Each row was made from one walk, in order. Every step used is in the known rows, and no mark comes twice. Write each row's walk.
Known rows:
N, W, M: [ 0.67 -0.25  1.21  0.68  0.81 -1.06  1.44 -0.41 -0.27  1.20  2.01  1.87
  0.94 -0.86 -4.32 -1.52 -0.57  1.16  1.42 -0.47 -1.00 -0.78  2.60 -2.81
  2.61  0.47]
D, W: [-0.52 -0.77  0.00  2.98  0.73 -1.97 -0.54  1.00  1.87 -0.12 -2.13 -0.94
 -0.44 -1.73  0.40 -1.47  0.20  0.52  1.26  0.00  0.77  2.08 -0.65  0.34
  1.48 -0.46]
M, W, U: [ 2.16  1.74  1.45  4.53  0.23  1.51 -1.60  0.06  0.09  2.41  0.26 -1.91
 -2.41 -1.71  1.18  1.13 -2.54  1.12 -2.34  0.96  0.47  2.65  1.98 -1.60
  1.71  0.41]
M, W, U, S, C, N: [-1.02  2.35 -0.07  5.33 -0.42  0.39 -1.14 -1.51 -1.74  5.78 -2.79  0.79
 -5.73 -3.47  1.06  1.12 -4.60 -0.81 -5.76  0.89  1.03 -0.66  3.86 -4.91
  0.18 -0.82]
S, U, W: [ 2.00  1.15  3.19  5.93 -1.05  0.04 -0.72  0.42 -2.67  3.04  0.66 -0.99
 -2.15 -3.01 -2.04  0.63  1.47 -0.30 -2.98  1.42  1.02  0.20  1.09 -2.54
  2.79 -0.58]
D, C: [-1.63 -2.29 -1.08  0.40 -1.21 -0.31  1.11 -0.77  0.48 -0.31 -1.02 -0.55
 -0.87  1.73  0.25 -2.85 -0.35 -2.72 -1.40 -0.11 -1.79 -0.16 -1.59 -1.00
 -0.37 -3.10]
N, D, C, U: [-1.40 -6.29 -3.17  4.09 -2.61 -0.55  1.30 -2.50  0.06  3.12  0.13 -0.88
  1.06 -0.97  0.40 -1.76 -2.74 -0.09 -1.43  2.60 -1.72 -1.76 -1.11 -2.04
 -1.22 -1.55]
N, D, C, W: [-1.97 -4.20 -2.38  4.18 -2.40 -2.72  0.87 -0.95 -0.59  2.81 -0.13 -1.71
  0.83 -0.59 -0.67 -2.61 -3.89  0.24 -2.02  2.38 -2.00  0.43 -0.44 -1.82
  0.61 -1.82]
W, U, C, N: [-0.86 -1.24  0.17  3.28  0.88  4.94  1.62 -2.36 -1.10  2.78  0.08  1.65
 -3.03 -3.12  0.96 -0.76 -1.39 -3.26 -4.34 -0.12  3.67 -3.25  1.51 -3.21
 -0.54 -3.05]
M, W, U, S: [ 2.66  3.87  0.04  5.22  0.27  1.38 -1.85  0.14 -0.19  3.84 -1.92 -2.10
 -2.69 -1.74 -1.24  1.97 -3.87  1.29 -2.91  1.53  1.71  1.23  3.15 -2.26
  0.52  0.29]
E, W, U, C: [ 0.61  0.87 -0.70  5.62  1.63  3.66  1.41  0.65  1.08  2.19 -0.57 -0.06
 -2.03 -2.54 -3.09 -2.25 -0.61 -1.37 -2.13  0.96  2.96 -3.37  2.57 -1.62
  3.16 -4.61]
E, W: [ 0.18  0.08 -1.11  3.15  1.23  0.24 -0.37  1.85  1.36  0.84 -1.90 -0.36
 -0.74 -1.29 -2.86 -0.73  0.59 -0.41  0.97  2.30 -0.47 -0.69  1.30 -0.69
  3.16 -1.35]
C, U, S, W: [ 0.91  1.16 -1.61  5.18 -0.90  0.40 -3.07  0.06 -0.35  5.48  1.43 -0.20
 -3.57 -3.80 -2.08  3.25 -1.53  1.19 -3.04  3.08  1.29 -4.55  1.95 -4.13
 -0.91 -0.03]
F, W: [-0.93  0.09  1.21  1.58 -1.85  1.15 -1.09  2.28  0.03  1.58  1.50  0.37
  0.59 -1.63 -1.78  0.81 -2.00  1.23  0.77  1.30  1.35  1.18  0.70 -1.53
  1.65 -1.88]
M, W, U, S, C: [ 0.25  4.23 -0.03  4.80 -0.84 -0.64 -1.07 -0.48 -0.92  4.59 -1.56 -0.60
 -4.17 -1.71 -0.23  0.10 -4.44  1.02 -4.95 -0.52  1.15 -0.34  3.83 -2.94
  0.70 -1.18]
W, U, C: [ 0.68  0.90  0.37  2.78  0.47  3.67  1.82 -1.15 -0.22  1.38  1.30  0.33
 -1.29 -1.19 -0.40 -1.99 -1.25 -1.10 -3.43 -1.57  3.77 -3.01  1.45 -0.92
  0.16 -3.63]
M, W: [ 0.17  1.17  0.43  2.28 -0.44 -1.40 -1.18  0.75  0.59  1.53  0.05 -1.71
 -1.22 -0.76 -0.12  1.25 -2.55  0.38 -1.12  1.59 -0.92  3.01  0.85 -0.98
  1.11  0.85]
N, D: [ 0.44 -1.67 -1.79  1.49 -1.04 -1.07  0.88 -0.61 -0.22  0.89 -0.69 -0.19
  3.44 -0.70 -0.18 -0.41 -2.18  1.89  1.14  1.67 -0.16 -0.02  0.27  0.06
  0.45  1.52]
F, W, U, S, C, N: [-2.04  1.26  0.58  4.68 -2.16  3.02 -1.11 -0.02 -2.28  5.68 -1.36  2.74
 -3.97 -4.15 -0.70  0.89 -4.04 -0.03 -4.00  0.63  3.17 -2.48  3.73 -5.37
  0.65 -3.42]
W, M: [-1.00 -0.48  1.13 -1.00  1.59  1.85  0.75 -0.51 -0.29 -0.69  0.75  0.55
  0.41  1.48 -1.81 -0.78  1.20 -0.26  1.86 -3.21 -1.62 -3.78  2.18 -2.24
 -0.31  0.79]
U, S, C: [-2.43  3.10 -1.75  0.34 -1.52 -2.56  0.64 -0.66 -1.29  2.68 -2.35  1.63
 -2.15  0.02 -1.72 -1.18 -2.36 -0.07 -3.17 -2.01  0.95 -3.56  2.38 -1.55
 -1.02 -2.12]
M, W, U, S, C, N, D: [-0.63  1.18 -1.35  6.41 -1.32 -0.27 -0.56 -1.98 -1.94  6.49 -3.42  0.47
 -3.42 -3.93  0.88  0.91 -6.20  0.56 -4.99  2.05  0.97 -0.58  3.95 -4.78
  0.61  0.19]
C, S, U, W: [ 0.48  1.98  3.14  6.07 -0.98 -2.07  0.16 -1.20 -1.32  3.88  1.52  0.27
 -2.73 -3.70 -4.02  2.33  0.36 -1.16 -3.53  3.09  0.05 -0.78  2.58 -3.58
  0.92  0.41]
C, N, D, W: [-1.75 -4.78 -1.87  4.38  0.06 -0.99  0.25 -1.03  0.22  2.28 -3.84  0.72
  0.33 -4.33  1.75  0.00 -1.69 -0.49  0.62  3.27  0.28  1.25 -0.45 -2.23
  0.88  1.66]
U, C, W, A: [-1.04  0.61  0.82  1.51  0.71 -0.98  0.25  0.14 -0.04  3.25  3.88 -0.19
 -3.31 -0.68 -3.07 -0.45 -3.89 -0.95 -5.94 -1.42  2.51 -1.79  1.32  0.08
  0.68 -2.98]
S, C, U, W: [-3.24 -1.02  0.89  3.79 -2.17 -1.70  0.86 -1.63 -1.47  4.93  2.33  2.07
 -4.13 -3.18  0.44 -1.15 -1.39 -0.52 -5.77  0.64  0.12 -2.63  1.91 -2.80
 -1.34 -2.44]

Which walk is each row?
[-3.96 -1.35  1.74  3.11 -1.09 -0.44  1.53 -1.91 -1.59  4.57  2.79  2.66
 -3.85 -2.02 -0.80 -1.64 -0.52 -0.67 -4.44 -1.82 -1.11 -5.44  3.56 -4.51
 -1.55 -1.88]
S, C, U, W, M
[ 0.26  4.25 -0.29  1.84  0.80  0.82 -1.80  1.40 -0.43  2.16 -0.39  0.10
 -1.84 -0.43 -4.35  1.35 -0.37  0.54 -0.23 -0.59  0.08 -6.14  3.93 -4.65
  0.46  0.73]
U, S, W, M
[ 0.29  0.77  1.91  4.06 -0.65 -2.07 -0.32 -1.71 -1.05  2.61  1.69  0.39
 -2.12 -2.47 -2.71  2.29  0.64 -0.41 -1.82  0.83 -0.77 -2.13  2.00 -3.10
  1.04  0.68]
C, S, U
[-1.21 -3.35 -0.54  5.57 -1.68  1.14  1.45 -2.20 -3.23  3.96  0.36  0.51
 -1.00 -4.37 -1.17 -0.21 -1.24 -1.95 -3.35  0.41  1.95 -4.18  0.88 -4.39
  2.28 -1.88]
S, U, C, N, D
[-4.30  0.04  0.52  1.89 -1.84 -4.18  0.00 -0.37 -1.93  3.14  2.15  1.19
 -3.61 -1.60  0.59 -2.06 -2.53  0.50 -4.66 -1.82 -1.09 -1.72  1.94 -1.80
  0.94 -2.64]
S, C, W
[-2.10 -4.21  0.36  7.09  0.26  0.96  1.80 -1.72 -2.08  3.44 -0.58  0.41
 -0.99 -4.51 -2.17 -1.79 -0.08 -1.67 -1.20 -1.99  1.22 -5.50  1.90 -5.90
  3.08 -1.49]
S, U, C, N, D, W, M
[ 1.14  3.59  1.99  4.43  0.31 -0.08 -1.53 -0.35  0.93  2.84  2.87  0.90
 -3.46 -3.51 -0.90  2.66 -0.66 -0.02 -2.85  2.91  0.54 -2.63  3.03 -3.80
  0.83  0.84]
C, S, W, U
[-0.69 -2.07  0.22  5.01 -0.69  0.63 -0.28 -1.04 -0.79  2.74  0.80 -1.67
 -3.62 -0.70  0.67 -2.63 -2.00 -1.38 -4.50  0.44 -0.82  0.03  0.17 -2.59
  0.79 -4.04]
D, C, W, U
[-3.53 -4.06 -2.48  4.11 -0.37 -0.10  2.85 -1.60  0.38  2.68 -2.13  1.09
  0.33 -4.20 -0.40 -1.86 -3.00 -2.28 -1.69  1.60  2.71 -1.56  0.02 -2.37
  0.15 -2.15]
U, C, N, D, W
[ 0.89  3.71  2.15  1.08  0.88 -2.67 -2.43  0.69  1.69  2.61  3.63  1.18
 -4.25 -1.42 -2.40  3.89 -1.34 -0.44 -3.33  2.39 -0.21 -1.73  2.16 -1.72
  1.02  2.06]
C, S, W, A
[-3.14 -3.37 -2.41  1.99 -0.97  1.25  3.12 -2.33 -1.08  2.79 -0.62  1.77
  0.78 -2.73 -0.76 -1.01 -3.27 -2.78 -2.56  1.61  1.99 -3.13  0.40 -2.68
 -0.75 -1.74]
U, C, N, D
[-0.99 -2.98 -3.10  5.39 -1.74  0.21 -0.22 -1.30 -0.26  4.76  0.22 -0.66
 -0.49 -1.22 -2.90 -0.84 -2.73  0.38 -1.60  1.85 -1.92 -6.63  2.15 -5.85
 -0.66 -0.74]
N, D, C, U, S, W, M
[ 2.83  3.00 -0.52  3.35  0.59  2.92 -0.86 -0.90 -0.80  2.59 -2.14 -0.44
 -1.55 -1.10 -1.32  0.92 -1.37  0.91 -2.07 -0.11  2.92 -1.97  2.47 -1.50
 -0.55 -0.56]
W, U, S
[-1.02  3.67  1.17  1.19  0.33 -1.57  0.41 -0.03  1.92  2.79  4.68  1.55
 -3.86 -1.70 -4.01  1.51 -2.48 -2.25 -5.18  0.82  2.21 -4.41  2.23 -2.03
  0.42 -1.64]
U, C, S, W, A
[-2.65  2.97  0.12  2.45 -0.68 -1.61  1.48 -0.40  1.28  2.45  3.91  1.44
 -2.09 -2.80 -3.76  0.67 -1.83 -2.33 -3.74  1.75  1.78 -4.85  2.25 -3.27
 -0.06 -2.46]
U, C, S, W
[-4.63 -3.19 -1.55  1.14 -1.98 -2.14  1.68 -2.30 -2.33  3.07 -1.56  3.39
 -1.33 -2.57  2.60 -1.35 -2.77 -1.13 -2.94  0.30 -1.02 -2.64  1.15 -3.15
 -0.05 -0.35]
S, C, N, D
[ 2.86  2.67 -1.69  6.14  1.88  3.00 -1.03  1.21  0.58  3.08 -3.94 -0.61
 -2.32 -2.36 -3.92 -0.04 -0.80  0.41 -0.87  2.36  2.03 -2.38  3.42 -1.97
  2.72 -1.85]
E, W, U, S
[ 1.18  4.69 -1.18  2.56 -0.49 -0.54 -2.35  1.81 -0.28  2.67 -0.85 -0.23
 -2.23 -1.70 -2.91  2.03 -1.13  0.71 -1.66  2.11  1.49 -3.03  2.09 -2.83
  0.76  0.12]
U, S, W
[-4.85 -3.86 -1.60  3.17 -1.50 -3.55  1.40 -1.54 -0.91  3.08 -3.10  2.71
 -1.69 -3.66  2.83 -2.37 -2.58 -0.73 -2.12  0.31 -0.33 -1.01  0.70 -2.81
  1.01 -0.59]
S, C, N, D, W
[-0.56 -2.06  1.82  4.12  0.66  2.52  0.30 -1.50 -0.67  4.09  2.81  0.60
 -2.10 -2.28 -2.34  0.91  0.42 -0.31 -1.94  1.15 -0.62 -3.50  2.56 -4.02
 -2.01  0.15]
C, U, W, M
[-5.09 -0.28  1.34  1.09 -0.43 -2.73  0.65 -0.79 -2.12  2.60  2.70  1.55
 -3.36 -0.42 -0.77 -2.53 -1.80  0.38 -3.22 -4.50 -2.50 -4.75  3.68 -3.68
  0.63 -1.98]
S, C, W, M
[-0.47  2.25 -0.47  5.49  0.38 -1.42 -0.29 -0.06  0.35  2.86 -3.75  0.32
 -3.40 -2.68  0.18 -2.32 -1.71  1.20 -2.75 -1.93  3.04 -1.48  2.30 -1.50
  0.95 -2.57]
D, W, U, S, C
[-0.18  1.26  0.97  4.82  0.32  3.97 -0.67 -0.26 -0.80  3.41  2.13  1.32
 -4.75 -4.66  1.01  0.53 -0.89 -2.56 -5.00  1.63  3.38 -4.45  2.10 -5.10
  1.95 -2.36]
S, W, U, C, N
[-3.41 -2.25 -0.54  1.85 -1.94 -1.83  0.35 -1.88 -1.13  3.62  2.48  2.04
 -3.45 -2.02  1.83 -1.14 -1.35  0.25 -4.05 -1.45 -0.67 -4.11  1.07 -2.43
 -1.28 -2.07]
S, C, U
[-3.34 -4.51 -1.25  1.06 -0.69  1.16  0.89 -1.98 -0.48  1.19 -2.47  0.86
 -2.94 -0.33  1.87 -1.66 -0.36 -5.09 -2.44  1.51 -1.94 -0.26 -1.66 -3.34
 -0.90 -2.51]
D, C, N
[ 2.55  2.84  1.82  4.26  0.45  2.28 -2.64  1.43 -0.17  1.84  2.21 -0.32
 -3.34 -2.74  1.32  1.05  0.49  1.04 -2.04  1.24  1.64 -1.85  1.66 -2.95
  2.89 -0.05]
S, W, U
[-3.54 -0.51  0.51  2.02  0.73  0.69  2.17 -0.85 -0.83  2.21  3.76 -0.02
 -1.17 -0.59 -4.10 -2.00 -2.07 -1.25 -2.68 -3.02  0.61 -5.23  3.06 -3.29
  0.07 -3.47]
U, C, W, M
[-2.51 -1.75 -1.02  3.13 -1.21 -2.04  1.34 -1.28  0.97  1.67  1.13  0.37
  0.58 -0.19 -3.04 -1.39 -2.01 -1.08 -0.32  2.04 -3.51 -4.64  2.04 -5.08
  0.25  0.12]
N, D, C, S, W, M
[-3.89  2.34 -0.52  2.05 -0.54 -2.57  0.12 -0.69 -2.28  4.18 -0.28  1.26
 -3.37 -0.31 -3.65 -1.25 -3.06  0.71 -3.74 -3.57 -0.75 -5.82  4.76 -4.32
 -0.62 -1.99]
U, S, C, W, M
[-1.28  1.63  1.77  4.68 -1.52  3.08  1.30  0.01  0.52  3.59  3.44  1.35
 -1.09 -3.47 -3.63  0.62 -3.80 -0.33 -2.84  1.25  4.09 -2.12  3.11 -3.31
  0.45 -4.59]
F, W, U, C, S
[ 0.23  3.09 -1.58  5.63  0.76  1.01 -0.26  0.69 -0.04  3.90 -3.65  0.92
 -3.83 -2.27 -2.98 -1.68 -1.34  0.09 -2.94  0.40  1.56 -3.99  4.14 -2.61
  2.76 -3.26]
E, W, U, S, C
[-2.29  0.45 -0.11  2.50 -1.42 -2.58 -0.03 -0.52  1.61  1.56  1.52  0.31
 -3.23 -0.67 -1.61 -0.50 -0.77 -3.15 -2.84  2.94 -2.42 -1.91  0.34 -3.82
  0.09 -2.09]
D, C, S, W
